Each row was made from one path, in order. Every step used is in the known rows, and no mark comes twice. Write each row's path.
Known rows:
sutegu, nakaz, videm, turu, vugiv, vagub, vapidut: [1.64 0.47 -0.60 -0.17 0.49 0.06 -0.60 1.14 0.93 3.99 -1.48 1.84 2.42 0.67 1.11 -1.09 1.11 -0.77 -0.95 0.30 -0.67 -1.63 -1.70 1.15]
videm, turu, vugiv, nakaz: [0.26 -0.01 1.26 -0.75 -0.57 -1.55 0.00 -4.01 0.19 2.64 -0.36 -1.51 0.99 -1.37 1.12 -4.90 0.70 0.61 -0.62 2.24 -1.68 0.55 -4.06 0.44]
vagub, vapidut: [-0.61 -0.34 -0.44 1.01 -1.30 -1.08 -1.54 -1.27 0.38 2.84 -0.72 -0.58 -0.85 0.22 -1.73 -2.13 -1.34 1.09 0.08 0.35 -0.23 0.91 -1.91 1.90]
lonon, vapidut, sutegu, nakaz, videm, turu: [1.18 -1.48 -0.47 0.88 1.55 0.30 -1.85 0.16 1.45 -3.25 0.82 0.24 0.03 -0.09 1.55 -0.56 -1.79 0.84 0.72 3.53 0.93 -1.72 -0.50 0.22]
videm, turu, vapidut, sutegu, nakaz, vugiv, vagub: [2.64 0.27 -0.11 1.77 1.01 -0.41 -1.15 -0.29 1.50 -1.17 0.58 -1.74 1.35 2.89 -0.61 0.36 -0.56 -2.82 0.13 1.65 -2.05 -0.94 -0.71 0.85]
vagub, vapidut, sutegu, nakaz, vugiv, sivof: [-0.44 0.34 -0.96 4.58 -1.53 -1.69 -1.93 1.84 -0.18 0.36 -0.19 -0.53 -0.46 3.32 -1.88 0.73 2.28 0.38 2.47 3.25 -0.14 -0.44 0.13 -0.94]
videm, turu, vapidut: [0.81 -0.26 0.61 -0.93 -0.57 -0.17 -0.23 -2.83 1.45 0.41 -0.21 -3.35 -0.68 -0.27 2.57 -3.03 -1.98 -1.40 -0.73 -0.68 -1.34 1.19 -1.83 1.94]
vagub, vugiv, nakaz, videm, turu, vapidut: [-0.46 1.56 0.27 -0.70 -2.11 -0.93 -1.34 -0.68 1.52 2.82 -0.99 -2.29 1.05 -0.41 1.13 -1.02 -1.00 0.37 -1.16 0.62 -1.28 0.82 -2.54 -2.08]
nakaz, videm: [0.49 -1.48 -1.98 -0.67 -0.23 -2.23 -1.20 -2.23 0.89 0.53 -1.17 -1.72 -0.61 -0.43 3.37 0.40 0.07 1.16 -0.76 0.67 0.40 1.26 -1.97 1.03]
sutegu, vapidut, lonon, sivof: [1.67 -0.35 -3.07 0.40 -2.27 -0.23 -0.86 0.40 1.51 2.90 1.32 -3.14 -1.76 -1.25 4.23 -1.06 -1.84 -1.69 1.11 1.41 0.78 -1.07 -1.07 3.06]
videm, turu, sivof: [2.55 -1.93 1.47 -0.41 -0.78 -0.24 1.10 -4.47 0.89 1.13 -0.52 -0.69 -0.17 0.96 2.19 -3.14 -1.37 -1.96 -0.63 -0.67 -1.83 0.95 -2.61 2.21]
sutegu, turu: [2.01 -1.22 -0.27 -0.91 -0.17 -1.24 -0.71 -3.76 0.56 0.98 -0.21 -2.89 0.98 -0.08 2.08 -2.04 -1.53 -0.19 0.64 -1.02 -1.07 1.35 -2.05 3.09]
vagub, vapidut, sutegu, nakaz: [0.21 -0.63 -1.18 2.18 -0.38 -0.85 -2.04 0.23 0.41 1.53 -0.33 -0.07 -0.65 2.71 -3.07 -0.59 -1.81 0.60 1.48 2.21 -0.16 -0.13 -0.08 1.69]
vapidut, sutegu, nakaz: [0.85 -1.68 -1.43 1.21 0.49 -1.25 -1.09 -1.76 0.53 -0.02 -0.02 -1.81 -0.60 2.61 -0.60 -0.27 -1.48 0.51 1.20 2.99 -0.57 0.60 -0.59 2.68]
lonon, vapidut, sutegu: [0.06 -1.46 -0.21 0.68 0.38 -0.75 -2.90 -1.99 0.38 -2.42 1.43 -0.64 0.49 0.33 -1.91 -2.62 -3.09 2.58 0.24 2.35 0.04 -1.53 -1.49 0.93]
vapidut, lonon, sivof: [0.85 -0.51 -2.39 0.71 -1.70 -0.72 -0.41 -1.91 1.69 1.72 0.97 -3.13 -1.27 -1.74 4.28 -1.61 -1.91 0.33 0.57 0.72 0.79 1.77 -2.14 2.32]
videm, turu: [1.03 -1.27 0.60 0.17 0.33 -0.53 0.27 -3.47 1.05 0.61 -0.17 -1.77 -1.15 -0.92 2.18 -2.68 -1.79 -0.82 -0.37 1.39 -0.50 1.70 -2.94 2.62]
vugiv, nakaz, videm, turu, vapidut, sutegu: [1.30 0.60 -1.33 -1.13 0.20 -2.35 -2.78 -2.16 1.69 -1.83 -0.01 -1.69 0.55 0.15 3.18 -0.56 -1.30 -0.61 -0.28 1.44 -0.92 0.15 -1.06 -3.49]
sutegu, nakaz, vugiv, vagub: [0.85 -0.81 -0.75 2.31 0.27 -1.25 -0.02 -1.18 0.60 2.26 -0.12 -1.21 0.97 1.57 -0.98 0.92 2.32 -0.37 0.45 2.64 -1.66 0.86 -2.10 3.48]
vugiv, sivof: [-0.81 -0.63 -1.02 0.31 -1.20 -1.75 -0.47 -2.77 0.03 1.36 -0.37 -2.23 -0.13 0.55 2.94 -1.68 1.80 0.98 0.77 1.74 -0.87 1.81 -1.71 1.41]
turu, sutegu, vapidut: [1.68 -0.86 -1.39 -0.72 -1.14 -2.01 -1.29 -2.27 0.17 0.79 -0.59 -1.56 -1.32 -0.24 0.62 -2.26 -1.16 -0.86 0.44 2.29 -1.27 -1.51 -1.75 3.26]
vugiv, nakaz, videm, turu, sivof: [2.01 -0.95 0.14 -1.11 -0.95 -1.99 -0.05 -4.16 1.18 1.33 -0.90 0.47 0.63 -0.02 3.75 -1.46 1.14 -1.07 -0.36 0.58 -1.63 1.25 -2.57 -1.44]
vugiv, vagub, vapidut, sutegu, nakaz, videm, turu, sivof: [4.12 -0.43 -0.92 0.64 0.62 -0.05 -1.40 0.16 1.44 1.22 -0.80 3.71 2.24 3.70 0.02 0.92 -1.28 -2.67 -0.03 -0.23 -1.37 -1.94 0.06 -0.52]
nakaz, vugiv, vagub, vapidut: [0.54 0.41 -0.31 2.50 -0.76 -1.54 -1.89 -0.44 0.40 2.88 -0.21 0.62 1.02 0.68 -3.30 -0.19 0.31 0.08 -0.49 0.47 -0.92 -0.07 -2.67 1.04]
nakaz, videm, turu, sutegu, vapidut, lonon: [4.24 0.02 -2.67 -0.96 -0.36 -1.43 -1.66 -0.59 1.64 0.97 -0.63 -2.95 -1.50 -2.88 5.96 -0.08 -1.18 -3.14 0.20 1.86 0.65 -1.79 -1.96 0.84]

Write each row's path:
[1.02 0.69 -0.61 2.98 -0.72 -1.75 -1.26 -0.34 0.39 2.10 -0.87 1.14 0.67 0.87 -3.97 -0.56 1.33 0.10 0.85 2.29 -1.92 -0.12 -2.11 2.01]
turu, sutegu, nakaz, vugiv, vagub, vapidut
[2.47 0.06 -3.12 0.06 -2.37 -1.18 -1.06 -0.95 1.40 1.28 0.85 -2.55 -1.95 -1.98 4.09 -2.15 -2.21 -1.36 1.25 1.86 0.01 -1.44 -1.55 2.71]
turu, sutegu, vapidut, lonon, sivof
[2.06 0.78 -0.40 -0.04 -1.37 -1.39 -2.66 -0.56 -0.71 1.03 -0.42 -0.81 3.35 2.38 0.53 -3.20 -0.44 0.58 1.11 -1.46 -0.98 -2.43 -0.66 -1.48]
vagub, vapidut, sutegu, turu, vugiv, sivof
[0.49 -0.36 -0.68 -0.45 0.15 -2.26 -0.91 -3.29 1.34 0.71 -0.54 -0.57 -0.50 -1.98 3.84 -0.98 0.50 0.15 -0.14 2.72 -0.27 1.95 -2.92 -0.99]
vugiv, nakaz, videm, turu
[1.69 1.29 -1.56 -0.08 -0.98 -0.66 -2.25 -0.27 0.31 6.94 -0.38 -1.54 3.14 -0.35 -1.01 -2.11 -0.11 0.23 -0.97 -1.08 -0.62 -1.39 -2.87 1.55]
turu, vugiv, vagub, vapidut, lonon
[2.03 -1.19 0.18 -0.18 0.77 -0.45 -3.03 -2.55 0.50 -2.76 1.62 -1.25 2.21 0.26 -0.78 -2.92 -3.97 1.46 1.10 0.39 -0.50 -1.91 -1.12 0.99]
lonon, vapidut, sutegu, turu
[1.74 -0.23 -0.32 -1.89 -1.01 -0.82 -1.19 -3.12 0.99 0.84 -0.26 -4.56 1.53 0.55 2.40 -2.41 -1.70 -0.94 0.33 -2.98 -1.98 0.80 -0.94 2.52]
sutegu, turu, vapidut
[2.64 -2.15 -0.03 -0.34 -0.42 -0.25 1.38 -2.08 1.38 1.12 -1.43 -0.23 -0.07 1.41 4.48 -0.23 0.84 -2.08 0.04 0.08 -1.12 0.82 -1.16 2.00]
sutegu, nakaz, videm, turu, sivof
[2.66 -0.65 -0.07 -0.54 -0.34 -0.98 -0.43 -2.50 0.74 -0.16 -0.33 -1.09 -1.87 -1.15 2.00 -3.15 -2.07 -2.52 0.24 2.54 -1.16 -1.41 -2.23 2.97]
videm, turu, sutegu, vapidut
[0.91 -0.47 -1.31 -0.74 -0.48 -1.63 -2.51 -2.33 0.86 -1.16 0.08 -3.26 0.24 2.17 0.07 -1.32 -2.65 0.27 -0.37 -0.16 -1.17 -0.21 -0.54 0.57]
turu, vapidut, sutegu
[2.87 -0.18 -1.69 -2.07 0.12 -3.42 -2.93 -2.93 0.10 -0.02 -0.56 -1.45 3.81 0.47 2.64 -1.35 -0.18 1.31 0.12 0.12 -1.02 -1.60 -1.87 -2.67]
vapidut, sutegu, turu, vugiv, nakaz, videm
[0.24 -1.68 -2.20 0.03 -0.07 -1.45 -0.32 -0.93 0.98 1.41 -1.30 -1.85 -0.77 0.61 2.92 1.18 1.39 0.89 0.49 1.92 0.09 1.33 -0.98 2.62]
sutegu, nakaz, videm
[1.81 0.30 -2.43 0.10 0.53 -1.38 -2.87 1.80 0.30 2.57 -1.14 1.86 3.37 2.98 -1.31 0.51 0.26 0.87 -0.54 0.68 -0.48 -3.12 -0.42 -0.18]
turu, vugiv, vagub, vapidut, sutegu, nakaz, videm
[2.51 0.17 -1.80 1.24 1.77 -0.30 -2.27 1.07 1.59 0.83 -0.42 2.72 1.09 2.00 0.06 1.40 -1.59 -1.51 0.24 1.91 -0.03 -1.19 -0.28 -0.27]
vugiv, vagub, vapidut, sutegu, nakaz, videm, turu
[1.07 -1.26 -2.34 -0.28 -0.16 -2.38 -0.57 -2.08 0.89 -0.47 -1.83 -1.22 -0.95 -0.30 2.77 0.04 1.03 1.08 0.61 2.39 -0.66 1.18 -1.40 2.23]
turu, sutegu, nakaz, videm
[1.94 0.26 -2.09 -0.52 -0.47 0.15 -0.67 0.32 2.41 2.35 -0.73 -5.45 -0.46 -1.04 6.21 0.83 0.51 -2.33 0.45 -0.21 0.22 1.30 -0.55 1.38]
sutegu, nakaz, videm, turu, vapidut, lonon
[1.12 -0.68 -0.56 1.62 0.19 -2.06 -0.94 -2.47 0.52 1.44 0.01 -1.05 1.08 0.56 -0.74 0.07 0.92 -0.14 -0.73 1.35 -1.30 0.65 -3.16 1.95]
nakaz, vugiv, vagub
[1.80 -1.04 -0.21 -1.43 0.19 -1.22 -0.09 -2.09 0.76 0.59 -1.44 -1.48 0.70 -1.38 4.70 -2.20 0.09 0.27 -1.94 0.15 0.20 -0.62 -3.08 0.35]
nakaz, videm, turu, vugiv
[1.27 0.00 0.26 -1.72 -0.99 -2.26 -0.97 -4.29 -0.25 3.14 -0.38 -2.58 3.22 -0.42 1.16 -4.14 0.96 1.14 0.44 -0.25 -2.20 0.21 -3.18 0.90]
sutegu, turu, vugiv, nakaz
[1.61 -1.03 0.34 0.55 0.37 -0.70 0.88 -3.43 1.02 -0.40 -0.76 -1.18 -1.68 -0.61 1.49 -3.01 -0.86 -0.84 0.94 3.10 -1.46 1.66 -2.37 3.81]
videm, turu, sutegu, nakaz
[1.40 -1.23 -0.39 -0.69 0.22 -0.49 0.75 -0.70 0.85 1.45 -1.68 -1.75 0.53 -0.13 4.39 -1.43 1.37 -0.06 -0.70 1.31 -0.13 -0.33 -2.04 1.96]
sutegu, nakaz, videm, turu, vugiv
[1.64 0.51 -1.01 -0.04 0.16 -1.44 -3.02 -0.66 -0.20 2.56 -0.27 1.54 3.36 2.42 -3.72 -2.42 -1.88 1.00 -1.23 -0.04 -1.12 -2.92 -1.90 -0.01]
turu, vugiv, vagub, vapidut, sutegu
[2.34 -1.00 0.67 -1.17 0.31 -0.36 -2.72 -2.14 -0.22 -1.90 1.11 -1.58 3.82 0.53 -0.58 -4.54 -2.95 2.09 0.11 -0.57 -0.83 -3.82 -1.73 0.72]
lonon, vapidut, sutegu, turu, vugiv
[2.95 -1.95 0.11 -1.15 -0.45 -0.96 0.45 -3.35 1.33 0.12 -1.25 -0.16 0.08 0.27 4.87 -0.94 -0.50 -1.71 -1.17 -1.07 -0.91 0.50 -2.07 0.49]
nakaz, videm, turu, sivof
[0.85 -0.78 -0.35 3.03 1.08 -0.54 -2.45 0.10 0.52 -1.67 1.73 0.40 2.20 1.95 -3.88 0.07 -0.02 1.18 0.89 4.05 -0.99 -2.24 -1.24 1.42]
lonon, vapidut, sutegu, nakaz, vugiv, vagub
